What can hang from each mark:
segas: bimiv redi salun vezik vose
ruto: vezik vose
vezik: ruto segas
vose: ruto
lekinu: bimiv
redi: lekinu

Known rows, with every way that one mark hangs from another:
{ruto {vezik {segas redi}} vose}: 2.149	1.919	1.473	4.472	1.499	-4.753	-0.847	-2.309	-0.451	1.727	0.664	-0.208	3.352	7.720	-4.290	3.474	-1.682	-1.919	0.278	-0.039	-3.013	-2.122	-5.058	3.179
{segas bimiv redi salun vezik}: 4.840	1.624	1.636	-2.352	-2.298	-1.341	-1.926	-3.495	5.757	2.080	0.349	-0.151	2.267	4.853	0.539	-0.148	-1.794	-1.193	-0.854	-0.095	-3.443	-4.183	1.335	6.390
{segas bimiv {vezik {ruto vose}}}: 3.235	0.087	1.001	-0.153	-1.548	-2.308	-4.232	-4.727	3.442	1.829	0.925	-3.015	2.519	6.269	-2.692	-1.563	0.812	-3.755	0.728	0.402	-7.289	-4.445	0.994	3.011
{vose {ruto {vezik {segas redi}}}}: 1.563	-0.834	1.764	2.963	4.822	-5.344	-0.478	-2.976	-0.761	3.909	-1.033	1.908	1.013	5.338	-1.754	1.376	-1.212	-3.559	2.103	0.227	-4.854	-2.885	-3.222	2.463
{vezik ruto {segas salun}}: 1.510	0.642	-0.588	1.761	0.434	-3.651	2.186	-3.226	-1.015	1.836	-1.317	0.280	-1.270	6.314	-2.130	1.441	-3.789	0.545	-0.186	-0.731	-7.030	-2.687	1.882	4.976
{segas bimiv redi salun vezik vose}: 5.353	1.936	1.304	-0.785	-2.982	-2.053	-2.075	-4.287	6.725	1.627	1.512	-2.470	2.646	3.767	0.038	-2.554	-2.203	-2.633	-1.488	0.446	-4.333	-4.082	2.392	7.310
{vezik ruto {segas {redi lekinu} vose}}: 1.686	-1.376	1.435	3.215	-2.903	-3.325	0.280	-1.549	1.096	0.508	2.076	0.877	-1.129	2.921	-2.909	2.851	-1.569	-4.403	-1.292	-0.784	-8.691	1.884	-1.112	4.117
{segas bimiv redi salun vose}: 2.756	0.684	0.984	-0.845	-0.424	-1.655	-1.058	-3.081	4.776	0.865	1.426	-1.783	2.949	4.716	-1.245	-2.876	-2.267	-3.775	-0.835	-0.501	-4.433	-2.600	2.415	6.485
{segas redi}: -0.252	-0.827	1.992	0.835	-0.147	-1.443	-0.484	-0.220	0.449	0.564	-0.290	2.867	2.275	4.464	-3.273	-0.937	-1.201	-1.774	1.082	-1.597	-3.546	-1.201	-1.572	2.748
{ruto {vezik {segas redi}}}: 2.372	0.658	2.124	2.788	1.548	-4.401	0.095	-2.286	-0.642	1.995	0.251	1.475	2.222	5.659	-2.125	2.874	-1.902	-0.967	0.154	-0.414	-3.665	-2.006	-3.162	3.552
{vose {ruto {vezik segas}}}: 0.655	0.214	0.578	2.944	5.773	-4.476	1.591	-4.575	-2.288	4.094	-1.736	-0.942	-0.484	5.586	-2.012	0.537	-0.862	-2.379	2.522	0.317	-5.550	-4.366	-1.192	2.877
{vezik segas}: -0.875	1.646	0.081	3.334	-0.248	-1.774	2.751	-2.344	-0.445	1.753	-0.111	-1.114	0.388	5.316	-2.407	1.289	-1.355	0.614	1.091	-1.110	-4.542	-1.483	0.141	3.173
{segas bimiv salun vezik vose}: 4.668	3.027	0.155	-1.295	-1.935	-1.542	0.268	-5.452	5.060	2.306	0.862	-5.906	1.086	4.295	-0.222	-3.607	-1.854	-1.388	-0.468	0.840	-5.288	-5.371	4.440	7.127
{vose {ruto vezik}}: 0.515	-0.704	1.379	-0.017	6.660	-4.140	0.384	-3.971	-3.615	3.314	-2.681	0.094	0.529	4.951	-3.204	-3.082	-0.535	-3.407	3.312	0.092	-5.469	-5.547	-0.503	2.197
{vose ruto}: -1.633	-1.002	0.355	0.748	3.718	-1.838	0.840	-2.923	-1.319	3.161	-2.053	0.456	-0.787	4.350	-2.986	-3.538	-0.494	-3.040	3.366	-0.939	-5.638	-3.943	0.791	2.148
{segas bimiv redi}: -0.125	-1.086	2.017	-0.695	-0.769	-0.594	-2.856	-1.775	3.267	1.678	1.078	0.788	3.259	4.724	-1.684	-0.768	0.598	-3.639	0.105	-1.415	-4.108	-1.861	0.114	3.227
{segas bimiv redi {vezik ruto}}: 3.713	-2.109	2.741	-1.544	-2.344	-2.502	-5.569	-2.866	4.932	2.049	1.396	1.591	2.838	3.662	-0.798	-1.208	0.277	-4.329	0.080	-0.301	-6.617	-2.904	0.544	3.417
{redi {lekinu bimiv}}: -2.088	-0.571	-0.338	1.908	0.385	-0.145	3.317	-0.971	-3.451	0.028	-1.140	0.555	0.232	3.672	-5.395	1.776	-0.581	-0.821	0.596	-2.763	-6.876	0.249	2.562	4.179
{ruto {vezik {segas vose}}}: 2.437	2.542	0.150	4.063	1.870	-4.821	2.140	-4.103	-1.649	1.907	0.748	-3.523	0.927	5.123	-2.922	-0.289	-1.855	-1.311	0.338	0.792	-5.121	-3.512	0.093	4.112
{lekinu bimiv}: -1.737	-0.203	-0.797	2.578	1.983	-1.203	1.730	-1.318	-2.639	0.488	-1.325	1.080	2.473	4.863	-5.543	-1.370	-1.114	-1.026	1.214	-1.952	-5.059	-2.325	2.961	3.323
{ruto vezik vose}: 1.638	2.207	0.710	1.583	3.424	-3.636	0.186	-3.466	-2.762	1.192	-0.827	-2.350	2.940	6.762	-5.744	-1.246	-0.731	-1.517	1.676	-0.143	-4.081	-4.730	-2.334	2.527
{vose {ruto {vezik {segas redi salun}}}}: 3.072	0.450	1.008	1.427	5.071	-5.775	1.183	-3.835	-0.465	3.667	-1.838	1.401	0.455	6.154	-1.337	1.694	-3.540	-2.103	1.030	0.154	-4.054	-3.879	-1.852	5.138

Rows:
4.074	1.749	1.908	-0.920	-1.841	-1.767	0.142	-2.152	3.093	0.978	-0.770	1.877	1.681	4.368	-1.435	-0.827	-3.498	0.587	-0.107	-0.458	-3.099	-3.971	0.046	5.869
{segas redi salun vezik}
4.716	2.432	0.978	2.576	1.543	-5.597	1.397	-3.077	0.305	1.384	0.168	-1.376	2.034	5.736	-1.917	0.661	-4.393	-1.384	-0.668	0.647	-3.777	-2.762	-0.904	6.723
{ruto {vezik {segas redi salun vose}}}
2.775	-1.601	2.215	-0.072	4.829	-4.477	-3.689	-4.676	2.295	3.407	0.715	-1.120	3.112	4.121	-1.390	-3.771	0.412	-8.338	1.720	0.893	-5.532	-4.102	-0.804	3.621
{segas bimiv redi {vose {ruto vezik}}}
6.274	0.415	1.664	-0.315	-1.649	-3.826	-1.567	-2.695	3.299	0.584	0.085	1.046	1.432	3.575	-1.908	-3.482	-4.498	-3.055	-0.408	1.011	-6.892	-3.430	1.488	6.319
{segas redi salun {vezik ruto} vose}
0.983	1.466	-0.934	1.868	2.100	-3.361	1.782	-6.119	3.178	4.400	0.424	-5.775	-0.861	5.382	0.024	-1.391	-1.667	-4.129	0.735	0.601	-6.531	-3.432	3.986	6.126
{vezik {segas bimiv salun {vose ruto}}}
1.182	1.048	-0.089	2.950	1.885	-4.298	1.674	-3.171	2.301	3.325	-0.563	-0.474	-0.538	4.875	-1.364	-0.760	-3.864	-2.967	0.971	0.380	-5.012	-1.998	0.420	6.013
{vezik {segas redi salun {vose ruto}}}
2.353	1.765	0.012	1.410	5.920	-5.276	3.337	-5.118	-2.231	4.350	-2.423	-1.513	-0.890	6.367	-1.280	0.791	-3.082	-0.747	1.969	0.369	-5.192	-5.445	0.046	4.935
{vose {ruto {vezik {segas salun}}}}
0.487	0.511	-0.253	4.624	-0.068	-3.807	-0.388	-2.910	-1.101	1.559	-0.169	-1.478	0.996	7.582	-4.548	1.908	-1.370	-1.931	0.998	-0.260	-7.200	-1.411	-0.804	2.238
{vezik {ruto vose} segas}
1.974	-0.267	-0.725	0.325	0.162	-2.989	0.018	-4.405	1.833	2.722	0.019	-2.121	-0.406	6.456	-0.309	1.926	-1.763	-1.475	-0.767	-0.890	-7.523	-2.590	3.594	5.802
{vezik ruto {segas bimiv salun}}
4.353	3.711	-0.656	2.865	2.634	-5.044	3.650	-5.087	-1.362	1.872	-0.327	-4.129	0.421	6.190	-2.180	-0.340	-4.299	0.120	-0.041	0.682	-4.730	-3.915	1.368	6.654
{ruto {vezik {segas salun vose}}}
3.922	3.129	0.732	3.249	2.023	-5.001	0.874	-3.283	-0.035	1.689	-0.374	-0.675	2.996	8.592	-3.473	3.831	-3.840	-0.176	-0.253	0.131	-2.650	-3.145	-3.900	5.607
{ruto {vezik {segas redi salun}} vose}
2.796	0.306	2.450	-0.972	-2.704	-1.041	-3.515	-3.116	5.478	1.949	1.347	-0.186	3.012	3.518	-0.479	-0.614	0.271	-2.933	0.062	-0.161	-3.828	-3.084	-0.101	4.024
{segas bimiv redi vezik}
3.570	0.861	1.617	2.534	0.518	-4.424	-2.044	-4.340	3.062	2.230	2.618	-2.718	3.372	4.842	-0.911	0.762	-0.465	-4.540	-1.186	0.560	-4.758	-1.756	-0.791	5.062
{ruto {vezik {segas bimiv redi vose}}}
2.890	0.269	1.010	1.247	-0.874	-2.964	-2.350	-3.282	0.820	1.258	-0.687	-0.866	1.469	5.756	-4.855	-2.010	-1.257	-2.047	1.236	0.309	-6.974	-4.223	-0.489	2.606
{segas {vezik {ruto vose}}}
0.547	-0.761	1.630	3.951	-2.447	-2.954	-0.436	-1.487	0.447	0.964	1.015	1.262	-0.187	5.771	-4.239	5.914	-0.705	-3.259	-0.328	-1.208	-8.079	1.757	-3.660	3.102
{vezik {ruto vose} {segas {redi lekinu}}}
3.372	0.567	2.448	-0.896	-5.021	-0.510	-1.306	-3.064	5.841	1.384	2.945	-2.798	0.945	1.750	-0.541	-0.002	0.511	-4.191	-1.346	-0.051	-6.286	-1.163	0.517	5.605
{segas bimiv {redi lekinu} vezik vose}
1.281	0.255	-0.755	-0.701	3.106	-2.477	0.647	-5.587	2.832	3.494	-0.496	-4.387	-0.264	4.983	-0.576	-5.105	-1.197	-5.055	1.442	0.102	-6.404	-4.640	4.279	5.483
{segas bimiv salun {vose ruto}}
3.792	-1.179	2.428	0.387	-2.235	-2.678	-6.333	-3.081	5.175	2.056	1.685	-0.156	3.592	5.662	-2.646	-0.426	0.468	-4.867	0.067	0.173	-6.290	-3.063	-0.923	2.717
{segas bimiv redi {vezik {ruto vose}}}
1.908	2.589	0.235	3.243	1.807	-3.902	-0.633	-5.347	0.660	3.089	1.443	-5.568	2.956	7.994	-2.828	2.486	0.495	-2.384	0.056	0.454	-4.480	-3.600	-1.526	3.518
{ruto {vezik {segas bimiv}} vose}
3.133	-1.180	1.297	-1.470	-1.634	-2.066	-3.797	-4.344	3.156	2.310	0.821	-1.185	1.364	4.139	-1.108	-1.876	0.357	-3.125	0.032	-0.030	-7.482	-4.425	2.705	3.215
{segas bimiv {vezik ruto}}
3.816	0.786	1.926	-0.132	-3.478	-1.493	-3.547	-3.362	6.422	1.801	2.226	-2.259	3.339	2.928	-0.517	-2.786	-0.105	-4.095	-0.262	0.797	-4.874	-2.892	1.214	4.934
{segas bimiv redi vezik vose}
3.519	3.772	-0.397	1.820	2.125	-4.283	1.290	-5.999	0.851	3.050	0.786	-5.633	2.399	8.691	-1.940	3.037	-1.677	-0.806	-0.364	0.281	-4.073	-4.715	-0.257	5.941
{ruto {vezik {segas bimiv salun}} vose}
3.504	-1.712	2.569	-0.425	-1.757	-2.827	-3.747	-1.346	1.791	0.735	0.063	4.138	1.729	3.356	-2.324	-1.208	-1.367	-2.822	0.591	-0.297	-6.547	-2.588	-0.717	2.909
{segas redi {vezik ruto}}
2.049	-0.811	0.669	-0.157	5.452	-3.901	-1.618	-5.874	0.743	3.884	0.205	-4.327	1.710	4.268	-1.744	-5.081	0.641	-7.044	2.375	0.996	-6.240	-5.487	1.787	3.387
{segas bimiv {vose {ruto vezik}}}
1.248	0.007	-0.307	3.721	-0.311	-3.946	0.555	-2.906	-0.270	1.225	0.395	-1.692	-0.041	4.605	-3.193	-1.164	-2.086	-2.979	0.451	0.074	-8.066	-1.079	1.985	3.468
{vezik ruto {segas vose}}
0.542	-0.613	2.095	-0.661	-2.801	0.083	-0.800	-2.216	3.542	0.808	2.663	-1.580	1.146	2.477	-1.775	0.119	0.879	-5.472	-1.059	-1.354	-6.361	0.427	0.407	4.912
{segas bimiv {redi lekinu} vose}
0.983	0.622	0.667	3.126	-2.330	-2.368	-1.385	-3.188	4.761	2.204	2.754	-2.762	2.376	4.856	-0.839	0.620	-0.279	-4.082	-0.846	-0.148	-4.694	-0.260	0.682	4.838
{vezik {segas bimiv redi vose}}
0.881	-2.598	2.120	0.461	-3.003	-1.874	-1.764	-2.250	2.670	1.997	2.435	1.190	-0.654	4.001	-0.955	5.823	0.828	-4.416	-1.689	-1.953	-8.627	1.760	-0.788	3.933
{vezik ruto {segas bimiv {redi lekinu}}}
3.898	-0.522	2.482	1.213	-1.693	-3.364	-4.298	-1.852	2.287	0.722	0.110	1.802	3.387	5.389	-4.464	-0.804	-1.686	-3.273	0.565	-0.096	-5.984	-2.994	-2.246	2.715
{segas redi {vezik {ruto vose}}}
0.711	-1.741	1.304	2.790	-0.708	-3.304	-1.607	-1.171	0.472	1.309	0.152	3.671	0.959	4.825	-2.750	2.000	-1.783	-2.632	0.177	-1.122	-6.251	-0.006	-1.356	2.774
{vezik ruto {segas redi}}
1.677	-0.361	0.625	1.219	6.214	-4.659	0.484	-4.090	-2.442	3.414	-1.211	-2.341	0.769	3.952	-3.408	-5.763	-1.140	-5.110	3.021	0.976	-6.231	-5.411	0.497	2.844
{segas {vose {ruto vezik}}}
1.556	1.323	0.413	1.019	-1.093	-2.134	-0.148	-3.073	3.960	2.326	1.291	-0.874	2.059	5.981	0.169	3.097	-2.138	-1.091	-1.314	-1.049	-3.740	-1.345	0.758	6.474
{vezik {segas bimiv redi salun}}
4.735	3.618	-0.043	0.187	-1.366	-2.126	2.135	-4.142	2.298	1.236	-0.652	-3.703	0.267	4.119	-1.780	-4.159	-3.974	0.266	0.040	1.017	-4.743	-5.321	2.994	6.793
{segas salun vezik vose}
2.385	1.671	-0.089	1.762	-1.834	-2.723	-0.017	-3.366	5.034	1.988	2.328	-3.002	1.791	5.548	-0.169	0.873	-2.773	-2.836	-1.748	-0.400	-4.464	-1.231	2.123	6.893
{vezik {segas bimiv redi salun vose}}
